Each row was made from one path, in order. Every step used is in the known rows, and no mark comes twice. Write each row's path.
Known rows
kono, vukug: [ 20.2  -9.9 -23.9 -15.9  12.6  43.7  35.6  16.0  39.9  28.9  21.1   0.1
  -8.5  40.2  -3.4  21.1  18.1  11.4  39.4]
kere, kono, vukug, zakovad: [ 19.1 -17.0   1.9 -56.1  29.8  33.7  27.2  -9.6  40.1  54.2  15.4  24.3
 -16.7  37.7  -6.1  36.7  11.7  35.7  46.1]
kono, kere: [ 13.0  -9.9 -11.5 -24.6  14.1  33.5  26.9 -11.1  58.5  35.4   4.1   9.7
  -0.7   9.3   9.4  49.4  34.4 -14.5  20.7]
mili, kere, kono, gavat, tazu, vukug: [-24.5 -20.3 -26.5 -52.7  76.4  45.3   7.3 -16.7  -1.0  41.0 -12.5  40.3
  19.0  26.2  30.5  63.9  31.3  10.1  36.0]
gavat, tazu: [ -8.3 -11.2 -12.4 -36.7   8.6  36.8  33.3  12.8  19.9  31.4 -28.7  29.7
  -0.5  27.9  49.6  43.9  42.4   4.3  25.8]
mili, kere: [-19.2   8.7 -32.1  -9.3  11.0  41.4 -27.9  18.6  38.5  29.7  13.6   5.2
  13.7  22.1  -2.1  16.6  29.8  11.9  38.8]
kere, kono, vukug: [ 13.1 -27.4   0.8 -32.5  46.8  51.3  47.3  13.3  19.9  32.5  22.9  22.8
 -14.8  36.1 -11.4  32.7  25.4  25.9  54.4]
kono, gavat, tazu: [  0.5 -29.0 -34.0 -48.6  21.1  52.1  41.1   3.5  26.9  38.2 -22.6  23.2
 -11.1  28.3  64.4  71.4  25.9  -6.9  17.4]
mili, vukug, tazu, gavat, kono: [-33.7  22.0   9.7 -27.9  50.8  -3.6  -5.7  15.9  54.5  69.1 -25.5  10.7
  19.0  31.6  38.3  60.7  11.3  22.3   1.3]
mili, kere, kono: [-22.2 -14.1  -2.2 -24.7  48.5  48.8 -12.0  14.9  16.8  33.6  17.3  28.9
   4.0  20.0 -13.0  34.7  34.9  28.0  55.3]
vukug, tazu, gavat, kono: [-26.2  -6.8   3.6 -31.1  43.4  17.4 -20.3  30.0  54.7  64.6  -6.4  -2.3
  20.5  47.3  39.8  47.8  25.4  28.8  -8.6]
gavat, kono, kere, mili, vukug, zakovad: [-11.2  21.9   8.1 -56.2  24.3  -4.6  -1.7 -32.9  48.2  59.4 -59.2  34.6
  16.1  18.8  18.5  60.7  10.3  15.5  21.8]
kere, kono: [ -3.7 -18.1  13.8 -38.4  40.4  35.9  15.3   3.7  10.9  30.4   8.3  33.8
 -13.2  19.3   2.1  42.0  35.3  23.3  40.9]
mili, kere, kono, vukug, zakovad: [  3.0 -11.0 -12.5 -45.9  34.1  43.4   3.8  -0.5  45.1  55.8  22.9  23.3
  -4.2  40.8 -18.8  30.3  11.2  39.5  57.6]
mili, vukug, tazu: [ -2.7  31.8  22.8 -32.2  25.6   2.1  20.2  12.1  46.8  54.4 -38.8  20.5
  10.3  -2.2 -14.2  57.3  16.5  -7.4  28.8]
kere, kono, vukug, tazu, gavat: [  3.5 -22.0  11.1 -28.9  65.5  42.2  38.6  20.3  46.8  57.5  35.9  -6.9
  -5.3  37.8 -10.1  59.2  24.0  13.6  28.9]
tazu, vukug: [ -6.1  18.8 -11.9 -29.9  22.6  13.6 -15.0 -17.4  15.7  25.7  -4.1  17.2
  22.6  18.0   8.6  24.6  29.7   8.6  17.3]

Which path is each row?
[-19.4  27.2  -2.1 -48.5  32.3  -2.1  -2.5 -40.0  54.7  63.7 -39.4  20.2
  15.0  21.4  32.6  73.5   3.7  12.5  12.1]	tazu, gavat, kono, kere, mili, vukug, zakovad
[-10.6 -12.8 -29.8 -14.2  38.2  35.0  16.0  23.9  49.6  45.3  24.0  -6.6
   2.1  63.9  39.0  30.2   9.2  35.0  14.1]	tazu, gavat, kono, vukug
[ -3.4   5.7  -0.4 -21.4  26.1  27.0   0.0  14.6  56.0  52.0  15.1 -15.2
   6.6  25.0  10.5  53.1  31.3  -0.5   4.4]	vukug, tazu, gavat
[-10.6 -30.9 -29.9 -38.0  57.1  61.3  -4.4   3.2  27.0  41.8  24.5  20.3
  -9.3  22.1   3.9  63.1  18.4  13.3  43.3]	mili, kere, kono, gavat
[ -6.8 -25.3  -0.1 -37.0  33.1  36.6   8.2   2.2  29.3  31.1 -35.5  11.0
  18.5  37.4  18.9  42.9  44.2   6.2  14.0]	gavat, kono, kere, mili
[-33.9  13.8  17.2 -33.9  51.2   6.4  -7.9  16.0  34.5  58.6 -41.9   8.2
  26.6  35.4  26.7  62.3  21.2  20.6   4.0]	kere, mili, vukug, tazu, gavat, kono
[ -6.7 -19.8  -6.6 -32.1  31.4  22.8   9.0   6.1  61.0  47.7 -17.7  17.4
  11.2  33.6  37.0  47.7  28.5   9.1   9.8]	gavat, kono, kere
[-18.2 -13.6 -16.7 -22.0  41.1  27.1   6.3  -4.4  68.4  52.8  10.2   4.7
  12.9  36.3  52.7  60.5  23.3   7.2  -4.4]	tazu, gavat, kono, kere
[  8.1  -5.7  -9.1 -17.5  32.9  39.2  28.4  21.8  63.8  52.6  32.8 -23.8
   2.6  37.7  -3.9  49.0  22.5   1.7  17.1]	kono, vukug, tazu, gavat
[ 23.0   1.7 -22.1 -42.1  -2.3  28.6  13.9  -4.0  57.1  49.5   7.8   5.8
  -9.4  41.2   0.7  24.3   7.3  25.1  33.3]	kono, vukug, zakovad
[ -9.9 -25.7 -12.0 -63.6  67.3  38.8  30.3 -23.5  -4.9  38.9 -20.2  42.9
   9.1  27.1  42.7  71.5  30.3   7.1  22.4]	kere, kono, gavat, tazu, vukug
[ -4.6 -23.9 -16.1 -20.6  55.9  60.7  23.1  23.0  27.4  35.4  33.1  15.1
  -5.0  40.0 -25.8  25.0  24.0  26.2  66.8]	mili, kere, kono, vukug
[ -8.2  -9.5 -31.6 -52.3  42.6  34.1  19.2 -20.7  11.1  37.1 -26.6  25.1
  15.7  26.0  50.2  61.2  27.4  -5.4  12.1]	kono, gavat, tazu, vukug
[-14.3 -18.0   2.2 -31.7  51.3  21.1   7.2   8.8  78.9  68.0  -3.8  -2.1
  20.1  36.9  34.1  67.4  30.1   2.5  -4.8]	vukug, tazu, gavat, kono, kere
[ -6.8  21.0  15.6 -25.2  48.0  18.7  32.7 -14.3  55.6  50.8 -17.6  -5.8
  14.5   4.9  -7.8  84.0  28.6 -26.2  15.9]	kono, kere, mili, vukug, tazu, gavat
[  0.1   2.7 -27.7 -74.6  23.6  19.3   2.9 -39.3  31.1  57.1 -29.7  29.9
  11.9  30.0  50.1  64.8  15.0  10.9   6.6]	kono, gavat, tazu, vukug, zakovad
[-11.0 -16.4  -4.2 -18.6  70.7  53.9  18.3  25.4  52.2  58.6  43.6 -11.1
   6.3  41.7 -23.2  52.1  25.2  18.1  40.5]	mili, kere, kono, vukug, tazu, gavat
[  4.2  13.7  31.7 -39.2  37.4  14.5  37.8  -2.5  43.0  47.0 -51.3  14.2
  17.8  -3.1 -30.3  71.1  32.1 -26.5  29.9]	kono, kere, mili, vukug, tazu
[  4.0 -22.5   7.1 -38.4  41.0  30.4  17.9  47.7  55.6  63.2 -18.0   0.5
  17.0  56.7  -2.0  28.6  22.7  23.5  22.4]	gavat, kono, vukug, tazu
